Known rows, with every step that occurs
pibekur -> sadup -> denu -> teten: [ -2.4 -11.8   3.8  -8.9  -1.4   9.9  18.8   9.3 -11.1   4.7  -4.8  28.1
 -11.5 -33.0 -36.8   6.4 -43.2]
pibekur -> sadup: [  4.5 -26.2 -10.8 -15.9   0.5   9.2  34.4  26.7 -36.7   7.5  -4.7  26.2
 -37.8  -2.3   2.5  55.4 -61.5]
kebe -> sadup -> denu -> teten -> pibekur -> patafer -> toname: [  1.6  -8.3  10.0  14.5  -9.6  17.6   8.9  12.8   0.9 -15.4 -14.6  -4.2
  14.3  -3.5 -22.2 -51.3  61.9]
pibekur -> patafer -> toname -> nusomef -> denu -> teten: [  2.1  21.6   1.6  -2.3  22.9   9.8 -18.5 -48.6  20.4 -13.0  11.1 -21.0
  42.6  15.4 -18.9  -3.7   7.7]
patafer -> toname -> nusomef -> denu -> teten -> pibekur -> sadup: [  1.8  39.4  -6.8  14.2 -16.6  26.0  20.1 -63.6  31.8   5.6  -8.5 -40.1
  33.4   2.6  -0.7 -20.8 -39.7]
toname -> nusomef -> denu -> teten: [ -6.0  13.0  -2.8 -20.8   8.6  -6.6 -29.6 -41.8  26.9  -1.5  25.9  -6.0
  17.0  -9.9 -10.2   8.0  -7.5]
patafer -> toname -> nusomef: [ -5.0  -5.6 -29.6 -24.9  -0.7   7.2   3.2 -45.0  11.2 -26.2  16.1  21.4
   8.7   9.7   8.1  33.3 -11.9]
kebe -> teten -> pibekur -> patafer -> toname -> nusomef: [-12.1  27.9  -1.4  33.8 -26.9  28.9  -1.5  -4.1 -32.1 -10.8  17.1   3.6
  -3.9  25.2  -1.6  36.1  39.7]
toname -> nusomef -> denu -> teten -> pibekur: [-16.7  37.7  -7.0   5.7 -16.9   3.5 -19.5 -35.1  32.9   3.2  18.4 -34.8
  13.2  -6.0   2.3 -24.0   2.6]
denu -> teten -> pibekur -> sadup -> kebe -> nusomef: [ 14.6 -18.5  11.1  -0.6  -0.9  -6.6  -3.7  17.4 -10.1  23.8  -6.2  -1.5
 -20.1 -11.9   5.0 -17.1 -30.3]
sadup -> denu: [-10.1 -32.4  -9.7 -23.6   9.0 -18.2  -4.5  17.1  -0.7 -12.6   5.5  50.3
 -11.7 -20.1  -6.8  15.5   9.4]
nusomef -> denu -> teten -> pibekur -> patafer -> toname: [ -5.4  23.5  10.0  28.9   0.9   7.8  16.8  -7.0  11.7 -14.9 -19.6 -24.7
  31.4  16.0  -3.1 -55.7  21.1]
sadup -> pibekur -> patafer -> toname -> nusomef -> denu: [  2.8  30.1 -24.6 -26.9  35.8  -9.4 -13.0 -28.9  37.4 -19.2  -3.7 -27.1
  36.0  19.0  -3.0  35.1  23.9]
kebe -> nusomef -> denu -> teten -> pibekur -> patafer: [ -8.6  19.8  20.7  12.3  29.7 -31.4 -13.6  17.5  -3.0  25.5   7.8 -36.9
  20.9   9.4   5.7 -34.6  25.0]
teten -> pibekur: [-16.8  -3.8 -17.7   1.6 -25.7   2.8  21.8  30.0 -13.0  -8.2   0.8   9.0
 -29.0   3.8  19.3  -0.8  -3.5]
teten -> pibekur -> patafer -> toname: [ -9.2   4.9 -13.5  23.5 -10.3  17.0  32.8  22.4 -20.8 -20.8 -14.4  -4.4
  -4.3  30.3  11.9 -12.3  13.4]
denu -> teten -> pibekur -> sadup: [-10.8  18.3  -2.5  16.8 -34.9  29.4  45.0  23.3 -25.6   8.7  -9.4 -12.7
 -30.3 -10.7  -9.6  -7.6 -54.6]
sadup -> pibekur -> patafer -> toname -> nusomef -> denu -> teten: [ -4.1  48.6 -14.8 -19.7  26.5   0.9 -13.4 -39.8  43.2 -22.1  -0.9 -39.0
  45.1   5.5 -26.7   2.6  20.9]
kebe -> nusomef: [ -5.5 -30.7  -7.2 -36.5  30.4 -43.3  -2.0  15.2 -16.6  10.3  20.6  32.8
  -9.1  -0.2  20.2  33.2  -5.9]
teten -> pibekur -> patafer -> toname -> nusomef -> denu: [ -3.2  27.0 -13.3  16.9   6.1  10.1  -9.5 -30.5  19.3  -7.0   0.0 -36.8
  31.1  34.7  17.8  -2.1  21.4]
nusomef -> denu -> teten -> pibekur: [-13.6  14.7   4.5   8.9 -14.7  -7.4   5.6   0.2  18.3  -1.5  -3.4 -10.6
   7.3 -11.8   4.6 -43.7   5.6]

Rows
[-14.5  46.0   3.6  20.5  -4.2  15.0 -28.0  -8.4   8.7   7.2  18.6 -54.7
  10.8  14.4 -10.1 -16.2  13.5]	toname -> nusomef -> denu -> teten -> pibekur -> patafer
[-11.9  22.6  14.2  25.8  -1.0   4.3  -1.3  26.9  -3.9   3.3  -3.8 -31.7
   2.8   7.8  -6.4 -35.9  15.8]	nusomef -> denu -> teten -> pibekur -> patafer
[ 12.5 -22.8  18.5  -8.9  21.4 -42.6 -43.4  -4.0  33.5  12.9   0.6   0.8
  13.9 -12.6  18.3 -51.2  30.9]	sadup -> kebe -> nusomef -> denu -> teten -> pibekur
[ -7.4  -6.0 -10.4   8.9 -18.4  11.4  29.3  27.1 -12.9  12.1 -15.0  11.7
 -21.8 -14.7   1.6   7.9 -29.5]	teten -> pibekur -> sadup -> denu
[  7.5   2.8  -9.3  -9.1  33.1  -1.8 -18.9 -37.5  13.9 -10.9   7.8  -9.3
  33.2  29.3   4.0  30.4  12.0]	pibekur -> patafer -> toname -> nusomef -> denu
[-17.6  46.0 -12.9  25.1 -24.0  40.2   7.0 -26.1   0.0 -20.4  10.2 -39.4
  12.7  21.0 -14.5 -25.8   6.3]	denu -> teten -> pibekur -> patafer -> toname -> nusomef
[ 22.2 -17.7  16.5  12.3  -9.7   9.0  -7.7   7.9  12.6  11.1 -23.6  -5.5
 -11.7 -14.8   2.1 -27.5 -26.0]	nusomef -> denu -> teten -> pibekur -> sadup -> kebe
[ -0.3  12.0  -8.7 -18.6   9.5  -3.1 -11.7 -74.7  43.2 -18.7  11.3  -1.7
  45.2  -3.0  -6.8 -12.3  -3.0]	patafer -> toname -> nusomef -> denu -> teten
[ 17.8 -36.2  -4.2   5.3 -21.5  18.4   8.7  36.8 -20.8   4.9 -19.3  14.6
 -47.8   0.2  17.5  17.3 -35.0]	teten -> pibekur -> sadup -> kebe
[ 12.9 -16.2   5.3  13.3 -30.5  27.7   8.9  24.8 -13.7   0.1 -16.9   3.8
 -38.9 -13.8  -6.7 -17.0 -38.1]	denu -> teten -> pibekur -> sadup -> kebe
[ -0.1 -19.3  -8.5  -4.1  15.4   6.8  24.1  15.0 -25.4 -26.8  -6.3  22.6
  -3.2  24.8  -1.3  20.6   1.4]	pibekur -> patafer -> toname
[  5.3 -37.7  12.0  15.2 -33.8  -0.4 -21.2  41.9 -27.2 -10.2   0.9  58.8
 -46.9  -9.3   9.0  20.3  44.9]	sadup -> kebe -> teten -> pibekur
[ -0.2 -13.0  13.2 -30.0  40.6 -55.1 -17.3 -13.8  14.7  17.4  15.4  12.7
  26.8 -14.8   2.5 -10.9   2.9]	kebe -> nusomef -> denu -> teten
[ -4.9   0.3   8.0  26.0 -39.4  18.8  37.4  42.6 -56.8  18.6  -3.0  29.4
 -46.8  -5.1   3.5  51.7 -20.6]	kebe -> teten -> pibekur -> sadup
[ 26.7 -59.7  -3.3 -19.9   6.1   5.9  -0.8  29.7 -25.4   0.1 -11.7  43.4
 -45.4  -4.9   4.1  49.0 -44.0]	pibekur -> sadup -> kebe
[  5.5 -26.8 -22.2 -56.0   5.2 -18.5   8.1  40.7  -0.5 -11.1  -0.8  19.5
 -29.8 -15.2   5.6  46.5  30.3]	kebe -> sadup -> pibekur
[ -6.8 -16.8   4.3  -5.4 -24.9   1.4  -2.3  21.8   7.1  -1.2   2.6  10.2
 -10.2 -30.1 -11.6 -42.1  47.7]	kebe -> sadup -> denu -> teten -> pibekur
[ 35.1 -44.8  26.0 -25.8  46.8 -37.2 -29.8  -6.3   9.4  29.3  -5.1  17.7
   7.6 -16.7   0.9   4.4 -27.9]	pibekur -> sadup -> kebe -> nusomef -> denu -> teten
[ -9.8  11.8  10.8  -3.4  14.7 -42.7  -7.0  -6.8  20.3  21.2   9.3 -15.8
  25.7 -10.6  16.4 -43.6  14.8]	kebe -> nusomef -> denu -> teten -> pibekur
[  3.6  14.5  14.7   2.2  13.8 -25.2  16.9  -2.5   4.6  41.2  -4.3 -27.8
  15.8  -9.8  13.9 -18.8 -34.5]	kebe -> nusomef -> denu -> teten -> pibekur -> sadup
[ -2.4  28.3   9.0  33.0  -5.5   9.4 -17.5 -21.7  -7.6  -1.2   7.4  -4.7
  24.0  25.5   5.7  24.9  53.0]	kebe -> teten -> pibekur -> patafer -> toname -> nusomef -> denu
[ 26.2 -59.8  19.6  -3.3  -7.3   6.3  -8.5  38.8 -52.5   7.2  -3.2  74.3
 -54.3 -13.7  -7.6  75.9 -13.9]	pibekur -> sadup -> kebe -> teten
